Each row was made from one small tree. The marks that hang from a mark follow it in brackets, in the order of their numbers. Every link used is in the known rows. Write each row's tree.
In the rows, zero is written as 128.
Known rows:
j996{j97{j251{j372}}}: [101 108 136 105 177 128 116 124 154 106  68 101 107 102 124 139 108 181
  61 157 135 137 167 132 135 104 138 140 131 135 110 150]
j210{j845{j372} j865{j562}}: [123 172 128 109  37 103 175 132 128 125 163 144 149 113 128 123  95 110
 201 125 171 131 101 174 112 135  91 123 132 105 130 123]
j202{j562}: [114 124 148 140 179 122 101 140 153 107 129 133 137 122 115 151 112 128
 114 153  94 117 139 114 106 121 142 135 168 114 121 128]
j295{j251}: [132 141 129 101 151 116 101 108 126 102 118 102 134 118 123 139 132 110
 119 124 117 142 156 132 134 131 125 104 141 125 139 146]
j97{j251{j295}}: [144  95 129  96 150 129 107 135 117 109 100 134 116 120 106 153 125 146
  91 125 118 152 148 145 147 117 131 128 133 149 125 154]
j163{j757 j865}: [166 138 117 159 111 167 110 123 102 127 155 113 170 148  88 131 122 116
 185 108 137 129 135 103  98  94 119 100 155 151 147 131]
j210{j845{j372} j865{j163 j562}}: [119 171 115 122  11 103 183 129 135 107 187 137 159 106 118 108 103 124
 223 111 181 115  91 179 101 126  98 125 120 118 132 112]
j845{j210 j372}: [137 137 118 136  86  98 141 116 133 120 103 111 102 136 124 152 103 109
 141 150 140 128 158 145  93 139 107  92 128 108 117 153]
j562{j202 j864 j865{j163{j757}}}: [121 115 117 146 134 187 106 169 139 138 173 100 129 125 140 103 156 128
 165 121 109  91  86  70 100 143 176 131 128 155 142 104]
j163{j757 j865{j562{j251{j97}}}}: [170 172 122 161 114 169 138  97  96 148 151 137 166 174 135 106 134 117
 172 108 152 137 125 107 114  98 104 122 124 132 142 112]
j210{j845 j865}: [115 135 148 110  79 101 140 139 136 123 149 146 151 106 109 126 108 101
 174 141 141 125 113 154 105 139 102 112 149 134 137 131]
j210{j865{j562}}: [131 143 134 112 113 140 143 148 118 131 151 154 152 120 119 141 105 120
 177 116 150 130 114 135 115 111 124 134 139 124 133 137]
j251{j97 j222 j295 j372}: [152  86 116 117 146  80 119  93 130 134  68 127  77 126 132 132 145 126
  73 112 108 151 149 142 194 102 115 131 118 129  99 155]
j562{j202 j251}: [113 132 144 124 168 129 117 135 151 143 126 127 126 133 139 129 141 154
  77 160 111 113 152 105 113 171 142 122 146 120 124  97]
j865{j562}: [139 148 125 116 144 152 130 130 123 124 134 129 139 127 127 148 105 143
 154 124 137 120 133 117 119 111 142 129 149 118 126 139]
j210{j845 j865{j562{j251{j97}}}}: [119 170 154 111  83 103 169 114 130 146 145 167 146 134 156 102 121 102
 160 143 155 132 104 155 120 144  87 132 120 115 132 114]
j845{j210{j865} j372}: [130 132 126 132  55  88 154 133 129 126 123 137 114 129 117 146 103  85
 165 143 153 139 137 163  87 139  89  96 120 113 123 150]
j97{j251{j372}}: [113 109 123 115 154 132 120 119 146 104  87 122 109 109 122 127 123 167
  73 151 130 141 149 144 144 116 145 127 121 129 113 148]
j295{j251{j97 j222 j372}}: [126 131 114 102 156  79 116  72 144 110  69 100  80 119 158 114 159 113
  71 116 121 166 159 146 188 112 112 113 115 119 110 158]
j210{j865{j163{j757} j562{j202}}}: [126 147 106 137  72 173 145 161 135 115 208 139 180 128 112 109 135 140
 212  94 164 108  93 113  93 109 142 137 131 152 134  99]
j251{j97 j222 j295}: [160  99 128 101 154  88 114 113 125 136  81 130  82 129 130 152 144 109
  99 107 109 154 154 133 166 106 109 117 141 141 115 162]
j865{j163}: [135 124 123 133 127 130 119 132 140 107 143 113 136 112 102 137 121 147
 153 127 125 103 141 120  98 113 144 110 144 138 135 132]
j222{j251{j97 j295}}: [162  96 125  93 141  90 104 106 119 123  83 126  95 120 116 143 138  95
 104 120  99 161 160 137 182 127 122 120 124 130 110 144]
j562{j202 j251{j295} j865}: [138  81 137 122 157 136  93 142 127 164 139 131 117 144 140 117 132 129
  79 140  72 112 121  97 145 179 141 133 136 130 119  91]
j295{j251{j97}}: [142 147 138  96 157 105 101  94 131 112  97 102 108 118 143 126 138  92
 116 133 114 148 157 123 141 122 115 104 132 122 135 153]
j757{j163{j865}}: [158 143 119 162 112 163 118 127  96 126 155 119 156 144  80 125 101 126
 163 125 144 133 142  96 113 100 110  84 158 142 146 120]
j210{j865}: [130 119 145 116 121 118 126 150 128 130 137 146 138 111 104 143 114 107
 154 133 131 131 130 133 105 123 119 111 145 133 138 143]
j202{j562{j864 j865}}: [104 109 156 140 203 146  91 162 141 138 128 129 110 121 150 135 124 105
 113 153  71 107  96  91 120 144 161 155 150 115 131 125]
j202{j562{j864 j865{j163{j757}}}}: [116 115 127 171 150 170 105 165 140 111 179 119 147 131 131 116 144 112
 170 124  91  94  82  88  90 119 167 146 135 142 143 114]
j562{j202 j864}: [103 133 150 114 184 142 107 153 145 150 108 117 107 115 145 139 147 139
  95 151 115 112 129  92 128 158 164 145 141 128 135 121]
j865{j163{j757} j562{j864}}: [134 162 108 147 115 179 150 143 111 114 173 120 164 134 127 131 148 143
 196  92 157 108 103 113 101  99 157 141 115 145 154 130]
j202{j562{j251{j222 j372}}}: [ 92 114 128 155 184  85 128 109 164 112 108 142 114 138 145 128 150 157
  37 142  98 135 149 144 150 136 130 146 137 102 101 113]
j163{j757 j865{j562{j251{j372}}}}: [151 157 102 183  99 171 145  91  96 136 160 132 185 173 117  98 130 153
 147 104 153 127 124 124 133 104 119 136 111 122 131  99]
j562{j251 j864}: [114 141 156 130 180 122 132 134 125 148 108 133 120 131 145 143 152 132
  84 149 116 122 142 121 115 160 139 134 120 118 150 128]
j97{j251{j222 j372}}: [106 107 109 102 162 114 129 118 153 102  74 121  85 111 135 135 143 172
  57 125 137 164 153 157 163 110 137 123 126 135 101 159]
j562{j251{j97 j295} j864 j865}: [149  94 157 122 177 120 110 128 106 179  96 139  88 144 166 120 152  90
  83 140  77 127 113 105 156 161 128 142 101 126 140 128]
j295{j251{j372}}: [123 129 119 118 142 109 107  87 131 101 105 101 130 114 126 117 132 127
  91 130 115 138 155 142 161 127 131 118 118 113 123 140]
j251{j295 j372}: [149  86 123 134 131 108 111 108 118 125 106 126 126 123 102 136 117 142
  92 126 102 123 145 137 168 117 134 136 121 124 114 137]

Write each row's tree:
[141  91 146 129 170 130 110 142  99 167 121 137 112 143 147 133 145 110
  87 129  80 122 112 113 150 169 137 144 112 128 142 121] | j562{j251{j295} j864 j865}
[132 104 141 122 155 114 107 131 129 148 126 137 129 142 125 135 143 148
  66 138  97 121 148 114 143 169 133 137 134 128 123  99] | j562{j202 j251{j295}}
[121 148 140 112  45  82 159 135 139 122 149 134 136 103 113 125 104  97
 178 142 151 129 118 172  99 147  88 101 138 114 136 130] | j210{j845{j372} j865}
[138 116 117 151 123 177 118 157 121 128 170 105 136 128 127 116 147 112
 188 110 112  97  93  90  93 122 161 118 123 154 152 130] | j562{j864 j865{j163{j757}}}
[104  96 139 167 177 125 105 122 156 131 133 139 126 138 145 105 118 136
  67 168  67 106 116 111 132 153 146 147 131  96 107  94] | j202{j562{j251{j372} j865}}
[122  82 131 102 164 115 106 118 132 109  65 111 112 109 112 144 109 174
  50 138 121 145 164 145 166 102 130 155 120 144 109 149] | j996{j97{j251{j295 j372}}}
[ 94 163 133 135 159 153 143 141 139 145 152 131 137 134 163 115 163 174
 106 126 142 100 111 107 124 161 165 170 109 123 138  85] | j865{j163 j562{j202 j251 j864}}
[131 111 120 110 144  96 118  91 148 117  71 113  87 110 129 117 138 116
  87 145 111 152 161 135 179 124 137 119 111 110  99 138] | j222{j251{j97 j372}}
[118 149 125 126  19  82 165 133 147 107 173 127 146  98 104 111 112 111
 202 129 160 114 109 176  89 137  93 103 128 127 139 117] | j210{j845{j372} j865{j163}}
[126  80 104 101 151 101 120 113 130 107  72 129  89 120 119 141 146 165
  46 105 124 172 151 169 194 108 128 136 117 145 101 158] | j97{j251{j222 j295 j372}}
[124  89 126  75 183 105 111 139 133 107  64 111  92 116 122 173 129 162
  60 107 131 171 172 148 157  99 116 137 150 162 113 166] | j996{j97{j251{j222 j295}}}
[152  84 116 109 130  83 110  86 127 122  71 124  92 117 118 122 139 111
  76 126  98 157 159 147 209 123 128 133 102 118  98 138] | j222{j251{j97 j295 j372}}
[111 114 135 119 191 124 127 145 128 162 107 125  83 137 171 135 164 119
  82 125 101 134 119 115 139 165 139 124 128 126 135 133] | j562{j251{j222} j864 j865}
[105 180 141 108  60 107 181 142 120 141 148 145 136 109 149 125 117 104
 187 125 175 132  86 171 123 147 103 146 113 106 143 126] | j210{j845{j372} j865{j562{j864}}}
[142 166 111 153 114 194 122 137 106 141 173 123 163 152 108 111 103 152
 163 118 159 124 120  77 132 108 129 118 159 135 130  88] | j757{j163{j865{j562{j202}}}}
[103 171 130 103  47 113 164 143 148 136 167 139 140 112 140 109 104 124
 178 134 169 123  95 154 120 156 106 136 137 106 117  96] | j210{j845{j372} j865{j562{j202}}}
[154 107 105 150 101 176 112 147 128 110 184 104 149 128 106 114 123 118
 201 111 109  96 107  94  81 110 150  94 141 155 140 127] | j562{j865{j163{j757}}}
[123 110 131 133 150 154 111 153 130 139 143 109 112 112 136 123 136 123
 154 128 105  96  98  98 113 136 164 131 126 140 144 130] | j562{j864 j865{j163}}
[ 96 118 162 151 209 135 104 152 141 148 130 142 116 139 164 126 139 115
  79 163  71 110 103  98 116 170 152 157 134 106 135 105] | j202{j562{j251 j864 j865}}
[145 156 128 160 133 138 137  74 114 159 109 138 136 158 147  93 125 143
 109 131 143 132 130 122 160 109 111 148 104 107 118 106] | j163{j865{j562{j251{j97 j372}}}}
[141 124 116 146  68 143 139 153 126 103 190 135 174 120  85 123 134 112
 210 102 147 115 114 132  73 100 124 104 130 159 151 131] | j210{j865{j163{j757}}}
[128 154 101 141  23 110 176 130 125 112 160 140 140 132 123 131 102 113
 209 112 182 124 112 169  88 117 100 120 103 118 120 134] | j845{j210{j865{j163 j562}} j372}
[131  94 143  86 173 122 101 140 124 111  78 113 116 112 109 165 109 158
  76 131 122 150 166 135 137 106 124 141 143 156 123 156] | j996{j97{j251{j295}}}
[152 170 119 157 126 193 132 131  83 145 155 123 172 155 122 131 137 121
 193  89 160 130 103 103 121  93 135 145 130 143 155 129] | j163{j757 j865{j562{j864}}}
[105 156 140 111 178 163 123 151 134 152 123 126 121 123 159 138 138 152
 118 133 135 114 114  93 139 145 167 166 136 119 128 116] | j865{j562{j202 j864}}
[107 151 136 127 106 132 156 148 106 144 122 159 131 140 146 146 121  95
 167 124 165 136 101 143 117 131 121 152 106 125 133 152] | j845{j210{j865{j562{j864}}}}
[106 137 139 118 188 103 141 133 132 146  94 130  95 137 157 151 173 136
  68 124 124 144 146 134 135 154 131 127 126 125 140 139] | j562{j251{j222} j864}
[142 137  97 162   4 112 166 137 125  99 176 125 151 137  97 126 121  91
 221 110 169 125 123 160  56 116  93  86 105 141 136 139] | j845{j210{j865{j163{j757}}} j372}
[109 138 120 153  79 110 169 108 120 135 128 167 146 156 143 117 113 124
 122 137 159 133 121 165 127 141 106 143  88 104 109 123] | j845{j210{j865{j562{j251{j372}}}}}
[145 162 128 151 137 156 132 108 101 149 146 138 165 159 126 126 116 144
 139 116 147 129 131 120 127 122 116 135 138 119 137 105] | j163{j865{j562{j251}}}
[135  83 119 112 142 120 112 115 124 109  87 132 114 118 108 132 124 162
  63 130 115 148 147 154 174 113 136 140 110 137 111 147] | j97{j251{j295 j372}}
[120 117 121 143  63 108 140 138 133 110 147 141 141 127 103 134 115 103
 180 127 151 118 123 150  82 122 112 109 121 146 130 143] | j845{j210{j865{j163}}}
[132 149 132 138 148 125 148  87 135 142 103 140 118 142 160 106 128 148
  89 147 130 124 140 129 152 124 127 143 100  97 111 120] | j865{j562{j251{j97 j372}}}
[105 110 133 127 159 163 100 165 149 150 145 104 105 111 150 108 145 136
 131 137 100  89  93  77 120 159 178 144 132 141 134 103] | j562{j202 j864 j865{j163}}
[150 174 115 168 110 176 147 116  86 138 174 140 176 170 109 114 107 147
 153 115 160 135 132 106 121 114 104 104 137 125 145  94] | j757{j163{j865{j562{j251}}}}
